Each row comes from the steps of one path. Every step used is in the known rows, and no mark comes twice. Write the path behind each row, first mark first.
Known rows
rusem/gonuf/nire/roto/kuvo/piril: [-11.6   9.5 -29.1   3.6 -45.3 -28.9  -2.1 -58.8  51.9 -33.2 -12.7  12.5
   4.7   1.3 -46.1 -54.1  27.9 -26.9 -21.1 -14.0  -1.0 -20.6  -9.9  11.1]
gonuf/rusem/nire/kuvo: [ -1.9  -1.1  12.4  15.2 -18.5 -23.7   2.3 -37.2   9.5  15.3 -26.2 -25.0
  10.0  31.7  -3.6 -12.5  19.0  -7.3 -10.2  23.7  26.3  -1.6  32.1  43.5]
zugisal/roto/kuvo/piril: [ 24.7   7.9 -27.2  -2.9 -17.2 -14.0 -23.0 -60.9  61.0   3.7  -4.7  17.8
  -6.0  11.5 -39.7 -55.9  -9.2 -26.5 -28.0  13.5  -7.5  -2.2 -13.2  12.1]
nire/zugisal/roto: [ 27.5  24.4  17.7  22.9  -5.1 -39.1 -24.9 -30.4  20.0  -0.9  12.2  28.3
 -15.3  33.5 -24.9 -25.8  14.4  -4.6 -30.4  -2.1  16.3 -15.1  -2.5  30.4]
gonuf/rusem/nire: [ -4.5 -11.9  16.5  15.2  -6.8   2.2 -12.8 -16.3  16.8  12.8 -40.3 -36.8
  12.2  39.4  -7.2  -5.9  -1.1  -8.5  -0.6   8.2  21.9  -7.2  14.8  24.1]
zugisal/roto: [ 14.7   8.5   2.9   6.9  -4.5 -11.2 -34.2 -32.5  13.8  14.9   7.5  10.9
  -4.0  21.1 -19.6 -29.3 -11.5  -8.1  -3.4  -5.8  13.0  -1.4 -15.7  16.1]
zesudul/nire/kuvo/roto/zugisal: [ 21.1 -43.0 -36.9  26.8 -33.2 -24.3  -6.0 -47.3 -12.1   9.9  17.6  30.1
   5.1  -4.6 -23.7 -10.9   4.1 -28.3 -31.2  22.2  18.1  -6.7  35.4  51.3]
zesudul/nire/roto: [-26.0 -14.9 -20.4  37.5 -19.8 -18.8   0.2  -8.2   8.2 -12.7   8.8  10.3
  16.9  10.1 -25.1   1.7  -5.0 -19.0 -10.4  -4.7  28.9  -9.6  -0.7  16.0]
zesudul/nire/zugisal/roto/kuvo: [ 37.3  -6.0  -5.2  27.6  -3.7 -44.1 -12.6 -38.6  33.4  -4.4   0.4  50.7
  -6.5  47.2 -33.3 -26.5   4.7 -23.4 -62.5   0.8   8.4 -21.5   4.4  39.4]
zugisal/roto/nire/zesudul: [ 10.0  43.4 -17.3 -11.9 -43.9 -33.4 -20.7 -27.7  -1.0   5.8  15.1  28.3
 -38.7  21.2 -19.8 -31.0 -36.1  -6.6 -39.7 -19.2 -24.3  -0.1   7.2  18.2]
zesudul/nire: [  4.2 -25.6 -23.0  17.9  -6.0 -14.2  -1.7 -13.0   2.1  16.9 -11.0   5.9
  23.3  20.4 -15.7  15.6 -22.2 -12.8   4.9  -3.6  18.4  -6.2 -10.9  16.1]
piril/kuvo/roto/nire: [ -3.6  26.7 -48.4 -19.1 -62.1 -27.7  10.2 -30.5  24.3  13.6  12.3  31.1
 -10.4  -2.5 -26.4 -17.0 -40.3 -11.3  -6.6 -34.8 -12.7 -14.7   1.0   8.3]
gonuf/nire/zugisal/roto/kuvo/piril: [ 38.5  22.2 -10.5   0.0 -25.4 -45.1  -8.8 -70.7  64.7   2.6  -9.9  45.5
  -0.1  53.5 -51.3 -62.9  16.8 -11.8 -55.3  12.1 -19.5 -18.3   9.9  38.7]
piril/kuvo/roto: [ -2.7   0.1 -36.0 -12.0 -48.3 -13.1  -5.3 -26.5  21.3   8.1   8.8  23.2
   3.5 -10.0 -23.5  -5.6 -24.8 -11.7   8.8 -34.9   6.0 -13.2  -6.7  11.4]
rusem/gonuf/nire/zugisal: [ 20.6  16.8  10.2  10.4 -18.0 -50.9  -5.7 -31.1   4.5 -10.4 -14.9  18.6
   3.4  34.0 -22.8 -11.4  33.4   2.3 -10.1 -27.7  12.7 -28.6  -8.3  31.5]
zesudul/nire/gonuf/rusem: [-11.4 -18.5 -18.6  20.0 -18.4 -13.6 -16.4 -15.7  -9.9   0.9 -15.8   1.4
  19.3  54.4 -12.6  18.3 -30.0  -7.8   4.7 -10.6  26.7 -26.5  16.1  14.0]
zesudul/nire/rusem: [  8.5  -5.7 -17.3  26.6 -14.4 -10.4 -10.6 -18.8 -23.5  -1.4   4.5  23.2
  17.5  36.7 -31.4  35.5  -4.1 -13.2  -7.0 -12.6  21.6  11.8   7.3  20.2]
piril/kuvo/roto/nire/rusem/gonuf: [ -0.7  51.9 -38.2  -9.3 -75.1 -26.6  -2.5 -39.6 -18.0 -18.7  30.4  49.3
 -20.8   1.6 -47.2   7.1  -5.4 -23.6  -5.4 -66.6   7.4 -14.7   3.8   8.2]
rusem/nire/kuvo: [ -3.2  13.2  12.6  30.7 -12.2 -27.8  15.7 -29.5  11.7  23.3  -9.0  -3.7
  -3.0  -1.0 -10.9 -16.8   8.6 -14.8 -19.8  11.5  20.3  -5.5  10.0  36.7]
kuvo/piril: [  3.3   5.1 -31.2   2.6 -18.3 -12.9  -3.2 -33.7  36.1  11.3 -12.2 -11.0
  12.5  -1.6 -25.2 -11.7  -9.1 -11.3  12.5  13.6   6.8  -0.1 -14.8   3.5]
piril/kuvo: [  6.4  -0.1 -34.6  -8.5 -23.8 -30.3  -0.5 -15.5  36.4  18.9 -12.1  11.1
  10.1   9.7  -2.5   6.6 -24.3  -8.1  13.8 -33.5  10.1  -9.2 -20.7   6.4]
rusem/gonuf: [  6.8   2.4  -5.0   8.2 -10.5 -20.1 -19.9 -21.6   0.0  -7.7 -10.2  -8.5
  -4.1  -7.9  -9.7  -4.5   7.5 -11.9  19.7 -27.4  23.7 -14.0 -31.3   3.2]
gonuf/nire/rusem: [ 13.8  14.8  -1.5   1.9 -21.4 -14.8 -18.5 -36.0 -11.3   2.6  -8.5  16.0
  10.4  49.5 -26.6   4.2  11.6   8.4  -7.9 -18.8  -6.9  19.8  12.0  23.7]
zesudul/nire/zugisal: [ 16.0  -9.0  -9.5  33.9  -5.7 -42.2   7.9 -11.2  10.3   2.0  -6.7  23.2
  13.3  33.0 -21.0  17.7   2.9  -9.5 -21.5   0.5  22.7 -19.2   2.8  31.8]
zesudul/nire/zugisal/roto: [ 22.7   2.6   2.7  35.0  -3.4 -37.1 -10.7 -24.8   5.5   8.0  15.1  45.7
   9.3  49.7 -36.7  -3.9  -0.9 -16.5 -29.5  -0.8  30.9 -24.6   3.2  40.5]
nire/zugisal: [ 19.9  13.8   4.3  20.8  -5.4 -44.3  -4.8 -16.5  23.1  -7.4  -9.1   5.2
 -11.9  17.9  -8.8  -2.7  19.2   4.1 -20.8  -1.2   9.6  -8.1  -3.5  21.5]

Write each row's path
[ 23.1 -31.2 -18.9  13.8 -23.5   0.1 -33.0 -32.7  10.0  -2.8   1.0   1.6
 -17.5 -11.0 -15.8 -24.4  -1.0 -17.6 -21.9   6.2  -1.2  -1.7  13.6  22.4] -> kuvo/roto/zugisal
[ 28.9  27.8  23.2  11.7 -17.3 -45.0 -25.1 -44.7   0.2  -3.3   6.0  42.2
  -1.9  49.6 -39.9 -35.1  28.5  -6.2 -17.9 -29.4  19.7 -34.6  -8.9  40.3] -> rusem/gonuf/nire/zugisal/roto
[-24.6  -1.2 -11.5  23.8 -34.6  -3.8  -0.8 -41.6  70.9 -26.6 -34.2 -26.9
   3.1  21.6 -36.8 -45.8  19.4 -33.1 -40.3  25.3  12.7 -11.6  26.3  19.3] -> gonuf/rusem/nire/roto/kuvo/piril
[  4.2 -23.3 -12.0  23.5 -21.1 -23.0 -22.8 -27.5  28.7  -9.5 -10.6   5.6
  -1.6  27.9 -12.3 -36.7  16.3 -11.5 -33.1   1.2  -1.3  -1.9  16.5  29.2] -> gonuf/nire/roto/zugisal
[ 10.9  23.4   0.4  16.1 -18.2 -15.6 -28.6 -27.8 -25.3 -25.5   4.1   6.8
 -10.5   8.7 -26.3  16.1  27.5 -11.8   6.8 -36.4  26.7   3.5 -13.4   6.8] -> nire/rusem/gonuf
[  6.3  18.2 -27.5  -8.6 -41.7 -46.1  13.0 -68.3   9.4  11.8  -4.2  15.3
  25.7   4.1 -36.3 -26.0  26.0 -11.3  15.2   1.4  13.5 -12.9  -2.8  32.5] -> rusem/gonuf/nire/kuvo/piril
[-21.2  46.8 -41.7  -4.0 -70.0 -30.3   9.3 -25.6  14.1   6.9  25.6  47.2
 -27.0  -2.3 -28.8 -18.3 -57.1 -16.3 -16.1 -55.0 -12.4 -40.2   6.2  -2.5] -> piril/kuvo/roto/nire/gonuf
[  7.6   0.7 -13.2  29.3 -17.7 -13.0 -16.0 -22.3 -40.0 -15.5   6.7  24.7
  14.9  23.6 -38.5  37.2  11.3 -23.1   6.4 -35.2  40.8  -5.7  -8.9  17.5] -> zesudul/nire/rusem/gonuf
[-10.0  10.7   8.6  18.0 -26.7  -7.5  -2.1  -1.2   1.2   6.4 -18.6  -6.6
 -21.2   0.0 -15.0  -1.0 -19.0 -13.2 -31.2 -18.2  -0.8  -8.8   7.9  23.7] -> rusem/nire/zesudul
[-34.4  13.5  21.5  49.1 -16.2  -4.9   2.0  -3.4  25.5  -8.4  -3.2 -11.4
  -8.6  -3.4 -24.4 -22.5   6.0 -22.1 -25.0  -6.7  25.4 -15.9   2.0  16.9] -> rusem/nire/roto
[-20.6   3.7  -3.0  13.2 -29.2 -23.3  -8.5 -25.1  19.8  -9.1  -2.8   4.2
   8.5  23.8 -21.0 -30.4   8.3   2.1 -12.0 -10.3   0.9  -2.7   2.8  18.4] -> gonuf/nire/roto
[ -7.5  -2.8 -14.3  18.3 -20.6 -27.8 -14.0 -27.2  51.7 -36.4  -8.6  -2.6
 -22.9  -5.1  -9.0 -42.2  16.1 -14.4 -42.6  -4.7  -5.1   3.3  -5.2   4.7] -> nire/roto/kuvo
[ 24.0 -20.7 -22.1  15.8 -35.1 -26.7 -18.2 -53.6   1.9  -0.6  14.4  13.9
 -20.2 -18.8 -11.4 -31.6  19.0 -16.7 -30.6  22.1   3.5   3.2  31.4  41.3] -> nire/kuvo/roto/zugisal
[ -8.0  -2.3   8.3   3.7 -32.6  -4.7 -13.8  -8.1  -0.7  -1.8 -36.4 -28.2
  -8.4  34.2  -6.5   3.7  -9.7  -6.3 -22.5  -5.5   6.1  -5.2  29.2  28.8] -> gonuf/rusem/nire/zesudul
[  7.7  42.7 -34.6  -3.9 -62.3 -57.3  20.2 -27.4  31.2  -1.6  16.8  46.6
 -20.9  11.1 -30.5 -13.7 -14.7  -7.9 -32.7 -30.8  -8.7 -27.0  15.4  23.0] -> piril/kuvo/roto/nire/zugisal
[  4.0  41.7 -48.1  -4.0 -43.5 -54.3  27.6 -58.3  32.5  19.8   6.0   8.9
  -1.6  -3.5 -23.8 -27.9  -5.4 -10.1 -11.6  29.0  -9.1   5.6  10.8  19.9] -> roto/nire/kuvo/piril
[ -7.4   4.1  -4.0   7.6 -20.6 -16.6 -30.7 -21.0   5.0  -7.4 -19.3 -16.4
  -5.0  40.0   1.0  -3.5 -15.0   2.3   4.4 -12.8  13.5 -15.6  11.5   3.4] -> nire/gonuf/rusem
[  9.2   0.2  -2.9  -5.6 -17.8 -22.0 -14.5 -32.9  -3.4   5.2 -20.1   2.6
  13.7  20.5 -18.0 -15.2   8.0  -1.8  16.8 -31.0   8.2 -16.0 -21.6  16.7] -> rusem/gonuf/nire
[ 29.4   0.2  -5.5  -0.7  -5.0 -18.7 -35.0 -46.2  41.7   0.8  -5.9  16.4
 -20.2  19.7 -16.3 -52.6  -5.2 -13.8 -35.7  -3.9  -9.4   1.3 -14.8  15.3] -> zugisal/roto/kuvo
[-25.6  13.0  -8.5  39.0 -29.2  -7.6  13.1 -32.8  73.4 -18.9 -15.7  -4.1
  -8.6 -12.6 -43.3 -50.1   8.4 -40.5 -48.5  12.9   6.9 -15.9   5.2  12.2] -> rusem/nire/roto/kuvo/piril
[ 13.6  34.6  -9.8  -0.4 -18.7 -26.8 -18.8 -34.5  16.9  20.0  11.1  18.4
 -17.6  27.2 -21.4 -40.1 -28.6  -8.1 -18.8  -4.7  -7.1  -1.1  -8.1  13.8] -> zugisal/roto/nire
[ 11.4   9.2  -6.6  -4.0 -28.6 -48.8  -0.1 -53.9  -9.6   8.0  -5.6  14.4
  11.0  11.4 -14.4 -21.9  28.0  -0.7   8.1 -15.5  14.2  -9.7  -4.8  36.4] -> rusem/gonuf/nire/kuvo
[ 28.9  21.5  19.0   9.9 -12.3 -41.3 -19.7 -42.1  18.3  11.9   2.8  38.9
   1.8  63.1 -32.9 -35.7  13.9   5.2 -31.8  -6.1   2.2 -16.9   7.0  43.6] -> gonuf/nire/zugisal/roto
[-21.1  44.2 -16.2  10.4 -53.0 -17.7  -5.8 -27.9  -4.1  -3.8  23.5  24.5
 -37.6  -6.5 -30.2 -29.5 -40.4  -8.1 -22.5 -26.4 -16.0 -27.9  10.9  -1.4] -> kuvo/roto/nire/gonuf
[ 14.1  31.0  42.9  45.4  -0.3 -23.3 -10.3 -19.5  22.0  12.8   3.4  23.6
 -16.7  36.1 -35.1 -28.5  10.0 -19.7 -45.1  -2.2  27.5 -30.7   5.4  41.7] -> rusem/nire/zugisal/roto
[ -9.2  30.2 -16.4  -0.9 -34.9 -31.9 -13.4 -24.7   9.2  -2.1 -15.5  -9.5
 -17.3  45.9  -0.5 -14.6 -30.6   2.6  -9.7 -12.5  -5.6 -15.9  18.5   0.3] -> roto/nire/gonuf/rusem
